Each row was made from one small tree. Brackets hold a mark, then the marks that hang from it, in the order of their numbers. Every link used is in the known rows. Write each row's tree.
In the rows, 128 means zero.
Known rows
[Q_907 Q_136]: [167 128 137 174 140 140 138 124 137 153 108 140 147  99 131 123 138 120
 113 152]
[Q_979 [Q_372 Q_444]]: [164 138 105 153 130 147 125  77 102  93 140 167 140 108 149 112 100 106
 121 153]
[Q_979 [Q_372 Q_444 [Q_907 Q_136 Q_386]]]: [142 128 135 124 112 122 136 102 108 116 108 155 141 143 129 134 128 113
 127 149]
[Q_372 Q_444 [Q_907 Q_136 Q_386 Q_477]]: [133 144 123 135 125 130 134 116 142 164 113 135 156 153 106 150 165 104
 123 153]
[Q_444 [Q_372 Q_907]]: [155 143 102 191 118 157 130 129 120 157  91 175 138  82 160 102 136 101
 115 151]
[Q_386 Q_907]: [156 139 124 190 130 153 127 127 134 167 123 154 128  93 158 122 118 110
  84 147]
[Q_137 [Q_386 [Q_907 Q_136]]]: [152 121 135 197 138 121 135 115 130 176 105 119 138  91 139 151 135 116
  68 154]
[Q_372 [Q_907 Q_136 Q_386 Q_477]]: [142 148 135 141 119 129 143 146 158 175  96 132 151 140 109 148 192 106
 126 145]
[Q_386 [Q_907 Q_477]]: [157 157 110 186 132 145 128 131 153 180 126 136 133 107 143 140 160  99
  99 145]
[Q_477 [Q_907 Q_136]]: [153 127 151 165 134 132 140 144 138 143  94 145 132 104 122 146 103 132
 118 158]
[Q_477 [Q_907 [Q_136 Q_452]]]: [145 131 148 135 147 138 146 142 140 128 119 147 119 138 121 135 108 129
 106 152]
[Q_477 [Q_907 Q_386]]: [134 141 150 140 122 147 136 152 135 131 107 178 128 122 119 124  59 108
 114 156]
[Q_136 Q_452]: [156 142 120 149 145 168 138 116 134 124 150 161 135 125 140  96 130 106
  95 146]
[Q_907 [Q_136 Q_452] Q_386 Q_477]: [144 151 132 109 148 133 148 139 164 153 135 133 136 167  99 119 160  99
 116 144]
[Q_979 Q_372]: [174 140 116 161 124 146 134 108 118 106 122 160 132  96 152 108 131 110
 124 145]
[Q_444 Q_372]: [169 145 100 192 134 151 130 122 125 149 106 178 134  78 149  86  94  97
 117 156]
[Q_979 [Q_372 Q_444 [Q_907 Q_386]]]: [139 140 121 129 106 144 127  94 100 103 122 174 140 137 141 121 113 100
 123 149]
[Q_477 [Q_907 Q_136 Q_372]]: [161 138 170 151 134 134 151 134 157 124 112 157 127 121 124 152  77 129
 125 147]
[Q_979 [Q_372 Q_444 [Q_907 Q_136 Q_477]]]: [157 143 107 149 121 120 133  95 125 131 112 127 147 130 132 161 200 114
 139 148]

Which tree is each row?
[124 131 138 110 133 144 139 109 123 136 134 153 140 166 120 123 127 111
 100 150]	[Q_372 Q_444 [Q_907 [Q_136 Q_452] Q_386]]
[132 126 140 140 122 137 133 111 121 150 110 154 153 136 121 135 127 111
 112 156]	[Q_372 Q_444 [Q_907 Q_136 Q_386]]
[158 143 140 184 132 144 138  96 141 144 137 152 135 104 154 143  93 100
  71 144]	[Q_137 [Q_386 [Q_907 Q_372]]]
[136 148 158 118 129 150 138 108 140  99 143 194 128 155 116 135   4 101
 119 156]	[Q_477 [Q_907 [Q_372 Q_444] Q_386]]
[138 139 125 130 127 135 146 147 132 154 102 166 123 145 130  96 127 101
 108 147]	[Q_444 [Q_372 [Q_907 [Q_136 Q_452] Q_386]]]
[135 157 120 146 114 152 136 139 150 162 110 152 151 136 120 134 178  94
 119 144]	[Q_372 [Q_907 Q_386 Q_477]]
[139 139 172 115 134 127 146 115 145 113 125 173 131 157 105 148  23 115
 124 156]	[Q_477 [Q_907 Q_136 [Q_372 Q_444] Q_386]]
[145 143 118 163 152 120 143 120 151 175 134 100 131 141 122 154 180 106
  69 147]	[Q_137 [Q_386 [Q_907 [Q_136 Q_452] Q_477]]]
[141 135 141 100 117 128 151 130 123 112 113 152 122 162 132 119 161 113
 117 135]	[Q_979 [Q_372 [Q_907 [Q_136 Q_452] Q_386]]]
[140 144 109 136 143 142 136 100 138 150 142 122 147 159 120 149 201 111
 111 149]	[Q_372 Q_444 [Q_907 [Q_136 Q_452] Q_477]]
[153 135 108 156 113 150 125  82  96 102 124 165 143 114 156 130 143 110
 120 149]	[Q_979 [Q_372 Q_444 Q_907]]
[155 144 121 170 126 136 140 134 152 177  98 120 155 117 126 157 222 117
 124 145]	[Q_372 [Q_907 Q_136 Q_477]]
[156 129 145 174 143 121 136  71 132 146 141 136 141 121 138 159  80 110
  74 155]	[Q_137 [Q_386 [Q_907 Q_136 [Q_372 Q_444]]]]
[140 146 180  91 139 132 160 144 162 108 133 170 113 177 107 134  51 117
 112 142]	[Q_477 [Q_907 [Q_136 Q_452] Q_372 Q_386]]
[169 141 155 172 134 131 146 122 157 161 123 144 123 114 150 145 104 118
  99 139]	[Q_386 [Q_907 Q_136 Q_372]]
[167 134 144 157 144 140 139  81 141 124 145 156 147 127 130 134  81 114
 118 151]	[Q_907 Q_136 [Q_372 Q_444]]
[148 148 119 143 138 142 146 132 156 160 122 119 142 147 125 145 226 113
 112 140]	[Q_372 [Q_907 [Q_136 Q_452] Q_477]]
[156 163 149  98 147 133 160 128 182 133 152 143 132 186 101 125 128  96
 122 135]	[Q_907 [Q_136 Q_452] Q_372 Q_386 Q_477]
[153 151 119 155 150 130 141 135 162 179 137 115 121 143 129 142 178 111
  93 141]	[Q_386 [Q_907 [Q_136 Q_452] Q_477]]
[161 133 116 188 124 133 138 133 126 170  77 155 138  87 148 117 149 114
 121 152]	[Q_444 [Q_372 [Q_907 Q_136]]]
[151 146 145 148 135 156 135  96 135 100 146 183 132 127 131 142  33 114
 116 155]	[Q_477 [Q_907 [Q_372 Q_444]]]
[163 151 139 178 141 114 147 108 168 171 126 114 140 123 126 175 152 105
  87 144]	[Q_137 [Q_386 [Q_907 Q_136 Q_372 Q_477]]]
